Known rows, with every step that occurs:
x-k-r: [-22.8 -32.3   0.3 -65.4 -27.3   4.6 -16.9 -13.6 -15.5   9.3 -34.9 -18.9
  28.1  49.9   9.0  -1.2   5.0  26.3 -19.9   8.5   5.4  23.8 -22.9]
v-m-q: [-20.0 -13.7 -11.4 -33.7 -27.1 -29.5  -3.8 -27.9 -10.3  14.8 -14.8 -12.1
   8.0  18.2 -38.4   2.6  14.3  -1.6 -23.2   4.8 -31.3  -7.3  29.2]
r-k-q-h-v-m: [-17.1 -18.4 -19.3   4.9  23.9  10.2  -8.0 -42.2  -5.8   6.9 -36.4 -19.7
  11.8  19.1 -29.9  -6.4   6.6  -6.5 -22.8  13.3   1.1  -7.5   5.6]
v-m-q-k: [  9.7  -2.2  -7.1 -13.9  -9.8 -38.6   0.8 -21.4 -21.3   9.8  -3.5  -6.4
  13.3  18.0 -36.7  -8.0  18.1   0.6 -38.6 -23.8 -48.5   4.5  32.0]
k-q-h: [  9.9  -7.7  15.4 -17.9  -1.4  21.3 -14.2  -7.0 -20.0   3.2 -62.7 -12.0
  51.3  57.1  -4.5  16.8  -7.5   0.5  -9.8  -6.9  -8.7  -2.8  20.9]
r-k-q-h: [  7.0 -19.3   7.1 -16.1 -10.6  35.9   1.0 -11.6  -9.6   9.8 -59.1  -5.4
  42.3  56.7 -10.7  11.7 -14.8   8.1 -25.4   2.6  -9.8   0.2  22.5]
r-k-q-m-v-h: [ -5.2 -20.5 -22.5 -28.3 -26.7 -27.8   7.4 -30.6  -0.7  46.0 -36.0 -17.7
   6.6  43.7 -25.4  -8.6 -19.2  -6.6  -1.4   0.2  -1.5 -13.5  19.4]
d-v: [  3.9 -21.3 -17.9 -39.5   7.5  19.6  -7.0 -11.7 -22.7   2.8 -64.4 -13.3
  34.8  34.5  -6.9  10.3  20.3  20.5 -16.9  -0.2 -13.9  21.1   0.5]
v-m-q-k-r: [  3.0  -6.4  -3.3 -36.6 -18.2 -28.6  -2.2 -40.0 -32.7  13.9  -6.8 -15.0
   1.6  32.9 -13.6  -2.4  12.5  15.8 -34.4  10.8 -17.6   7.0  13.0]
d-v-h-q: [ -7.8   1.1 -15.0 -49.3   4.8  11.5 -12.5 -28.4 -10.8  31.8 -47.6 -32.6
   7.3  21.3 -21.0 -33.3  30.1  -5.2 -26.2 -12.6  -8.3 -29.5  16.9]
q-m: [ 30.5 -10.1 -20.2  -4.5  -6.4  -0.6 -10.4  -1.5  -5.6  17.0 -36.9 -29.0
  30.2  68.0   2.6  14.9  -5.6  -5.6 -34.2 -28.7 -23.2   3.2   9.8]
r-k: [ -6.1 -44.0 -25.4 -31.9 -29.3  35.2  -1.2 -19.5  16.1  28.1 -31.6  -2.6
  22.4  44.4 -11.3 -12.7  -6.5  22.5 -46.8  -3.2 -14.7  23.4  18.3]
v-m-q-h: [ -7.8   8.8  -6.9  -2.1  -8.1 -17.6  -7.8 -24.3 -10.7  -3.5 -43.2 -27.2
  29.1  42.0 -26.7   4.8  10.3  -9.8 -31.1 -12.0 -30.9 -20.5  23.4]
z-h-v-m-q-k: [ 10.0  23.7 -27.8  -4.4  -6.4 -40.0  -5.8 -32.5 -10.1  20.6   6.3 -10.4
  -2.4  12.0 -42.2 -17.8  37.8   1.0 -36.2 -25.9 -33.3   2.2  29.7]
m-v-h-q-k: [ 14.7  15.1 -13.7 -23.4   4.0 -22.6   0.9 -23.0  -3.0  37.6 -13.3 -23.1
   3.5  24.8 -26.3 -51.0  24.3   0.2 -41.1 -40.8 -28.5  -9.0  23.1]
v-h-q-k: [ 14.9   7.3  -7.1 -23.5   3.0  -9.0 -14.8 -22.0  -9.5  31.6 -15.7 -22.9
  14.0  26.7 -21.0 -44.0  22.9  -7.1 -43.7 -46.6 -28.7 -14.2  30.4]
r-k-q: [ -1.5 -49.3   4.6 -50.9 -29.3  36.9   5.9 -12.2  -9.8  30.7 -35.4  15.0
  24.7  36.4 -17.6  10.9 -16.8  19.4 -15.0  22.3  -4.7  18.8  27.9]
q-h-a: [  6.9  23.9 -15.9  -1.9  -4.6   5.3 -21.3 -11.9  11.4  17.0 -30.7 -49.2
  23.2  46.1  -3.8 -29.1  16.1   4.9 -55.3 -31.8 -15.3 -13.2  10.1]
h-v-m-q-k-r: [  5.7   7.0  -8.0 -28.1  -2.0 -32.9   0.7 -47.2 -25.9  16.4  -1.2 -23.0
  -6.5  27.1 -17.7  -6.1  23.1  19.7 -36.4  14.9 -12.1   7.4   9.4]
h-v: [  3.1   1.6 -22.9 -17.4  13.0   4.0 -18.6 -28.5  12.6  25.6 -28.2 -28.0
  20.9  34.2 -10.6 -10.3  26.3  17.0 -28.0  -9.4   1.2  18.4   9.2]
m-v-h-q: [-12.6   8.1 -19.9 -45.5  -9.3  -9.4  -4.4 -30.4  12.2  48.9 -27.1 -31.9
  -4.6  25.6 -24.2 -51.8  22.4  -2.6 -26.9 -16.5  -6.2 -23.9  17.8]
x-k-q-m-v: [ 15.2  -9.3  -7.0 -31.4 -10.9 -25.2  27.5  10.4  -6.5  23.2 -33.6 -12.8
  16.6  51.5 -16.0  10.8  -8.8  12.6  -9.1  -1.8 -16.9  17.6 -12.9]
x-k: [-22.8 -33.8  -1.8 -50.1 -22.7   3.5 -17.7  11.7  -0.7   3.1 -39.3 -11.4
  46.2  39.4  -9.1  -5.8   8.2  13.1 -20.7 -26.8 -17.9  26.7 -12.7]
k-q: [  2.2 -34.1  15.5 -53.5 -18.2  19.0 -12.6  -6.5 -22.7  22.5 -40.5   6.8
  36.1  37.4  -9.9  17.4  -7.2  10.8   3.8  11.6  -1.8  15.7  26.7]
m-q: [  0.3  -0.8  -4.2 -45.1 -37.6 -19.2   1.2 -14.5  -1.5  25.0 -20.6 -11.2
  20.2  36.9 -26.5   7.6  15.7  15.5 -28.6  -4.0 -31.9   4.7  35.9]

Rows:
[ 33.0 -17.8   2.3 -20.1  -8.0   4.9  -1.0   3.0 -23.1  20.4 -39.4 -13.3
  30.4  62.2  -3.4  33.4 -16.6  -6.8 -11.6  -6.1 -15.6  -0.5  16.4] => k-q-m
[  9.9  21.4 -18.1   7.2  26.8   6.3 -17.5 -28.5  10.3  10.1 -46.2 -40.2
  33.5  48.0  -7.8  -7.6  25.3   8.7 -35.2 -19.4  -1.2   2.4   7.1] => q-h-v
[ 10.0  17.8   1.1 -15.2  -4.7   8.9 -14.2  -8.4  -3.2  20.2 -32.0 -36.7
  23.1  40.8  -8.2 -14.6   7.5   4.9 -37.9 -14.9  -9.9 -15.6  16.7] => k-q-h-a
[-25.7 -13.2  -6.4  -4.9  26.9  -6.6 -16.2 -26.6 -13.9  -6.1 -40.9 -23.8
  23.8  16.4 -28.2  -2.7  13.4 -11.3  -9.2   1.4  -1.9  -6.3  -9.9] => x-k-q-h-v-m
[-15.4   2.8 -18.3 -22.5  -7.0 -34.8  -0.8 -38.5  -2.3  19.3  -9.7 -21.2
  -1.4  10.7 -43.2  -2.0  27.4   2.3 -26.0   8.9 -22.6  -7.5  25.1] => h-v-m-q
[  0.0  13.8 -20.9 -25.9 -19.8 -38.7  -4.2 -23.2   3.8  50.9 -14.7 -44.1
  -7.3  30.2 -22.4 -30.1   1.8  -5.8 -18.5 -12.1  -2.2 -26.6  15.4] => k-q-m-v-h-a
[ -2.6  17.6 -35.6 -16.5 -18.7 -42.3 -11.2 -26.2  15.2  47.7 -12.3 -53.2
  -7.6  33.8 -18.7 -42.1   8.4  -5.5 -32.2 -26.2  -7.2 -25.0  11.3] => q-m-v-h-a
[ -4.4  10.2  -9.1  -5.0   4.1 -14.0   1.5 -24.6 -22.5 -11.8 -56.4 -26.9
  27.8  35.4 -28.7  12.0  19.0  -4.3 -27.8  -2.7 -32.5 -19.7  15.1] => d-v-m-q-h
[ 29.1  17.4 -29.2 -15.4   2.7 -14.5  26.9  -4.7  12.7  37.3 -24.6 -33.5
  -3.9  53.4 -13.1 -20.8  10.6   9.8 -45.4 -15.6 -22.4   1.2  -4.3] => h-q-m-v
[ 20.8   2.7  -1.7 -41.8  -2.7   8.4  -4.9 -28.2 -22.1  26.1 -14.8 -23.8
   3.1  44.0   5.0 -25.5  19.9  22.3 -50.0  -3.3  -9.1   7.4   4.1] => h-q-k-r
[-22.9 -19.6 -29.7  -7.2  21.4  -6.1 -26.3 -42.2  -1.1  11.3 -23.9 -25.5
   8.2  12.8 -25.0 -16.3  20.3  -5.8 -19.8   0.5   0.2   4.0   2.1] => h-v-m
[ -5.6  -7.1 -30.0 -20.1 -18.8 -42.8 -11.0 -30.3   2.5  37.8 -37.6 -32.5
  13.7  47.5 -16.7 -16.5  -6.7 -13.3  -3.2 -22.0  -4.6 -14.1  14.4] => q-m-v-h
[ 31.1 -29.6  -5.5 -17.7 -16.7  18.9  13.6  -1.7 -13.0  26.7 -35.1  -7.6
  21.2  61.7  -8.7  27.9 -24.7   1.7 -28.1   2.8 -18.0   2.7  17.9] => r-k-q-m
[  8.1  19.4  -0.5 -10.9 -17.2  -8.9  -3.0 -13.5  -3.2   4.2 -45.6 -26.5
  38.8  56.8 -16.9   8.6  11.3   4.0 -36.3 -19.9 -32.4 -11.8  28.9] => m-q-h
[-15.6  -8.7 -12.3   3.5  30.2  -1.3 -19.9 -38.0 -14.6   1.0 -39.5 -25.4
  18.0  19.5 -25.9  -2.2  12.0 -12.5 -11.2   6.8   2.2 -10.0   4.8] => k-q-h-v-m
[-10.9   9.4 -14.4 -35.1 -22.5 -43.9  -2.3 -11.3   4.1  43.3 -14.1 -42.6
  -1.4  26.3 -26.3 -30.7   3.1  -3.8 -17.0 -17.3  -6.2 -23.3   0.8] => x-k-q-m-v-h-a
[ 14.2 -13.9  -4.1 -36.7 -11.2  -2.0 -15.5 -29.4 -26.3  15.8 -21.3 -15.8
  19.5  50.2   9.1  -6.7   7.5  23.6 -34.5  -2.7  -5.8  23.8   5.1] => q-k-r
[ 22.6   7.9 -18.9 -13.9  -2.3  -5.2  -9.9 -15.4  -1.8  36.4 -31.1 -44.7
   8.4  54.3  -9.9 -15.2   4.8 -23.3 -38.6 -33.5 -19.7 -36.4  17.2] => v-h-q-m
[ 11.8   6.2  -6.3  -3.1  18.5  22.6   1.3 -28.1   5.4  18.5 -45.2 -22.9
  25.6  43.0 -17.4   1.8  10.5  15.1 -29.0   5.3   2.3   2.1  13.6] => r-k-q-h-v
[ -3.9  22.6 -43.6 -26.3 -34.6   5.7 -37.1 -18.6  20.9  43.2  -5.1 -31.7
  -1.4  30.8  -8.0 -43.8  31.9   8.7 -41.1 -31.3   1.8  -0.4  14.7] => z-h-a
[ 26.4  28.9 -43.3 -14.4  -9.7 -12.7  17.4  -8.2  17.4  44.2 -19.6 -30.8
 -12.1  52.7 -12.5 -27.6  19.9   7.3 -39.3 -22.0 -13.8  -0.3  -3.0] => z-h-q-m-v
[ -3.0 -11.2 -16.6 -29.9 -20.3 -39.4  -5.0 -27.1  -8.6  40.8 -38.8 -23.0
  13.5  44.2 -20.2  -5.1 -12.9 -13.6  10.8  -7.1  -0.2 -16.4  19.1] => k-q-m-v-h
[ 12.1  10.7 -13.0  -6.0   5.3 -42.9   3.5 -29.6 -14.3  12.9   2.0 -14.3
   5.9  12.2 -41.1 -10.2  28.4   3.3 -40.4 -20.0 -41.7   3.7  28.4] => h-v-m-q-k
[ 12.0  36.7 -12.5   0.3  12.6 -13.3  -1.2 -28.7  10.3  14.7 -35.2 -39.0
  22.8  43.0 -22.8   0.0  31.2  11.9 -38.0 -11.7 -15.5  -6.7  19.9] => m-q-h-v
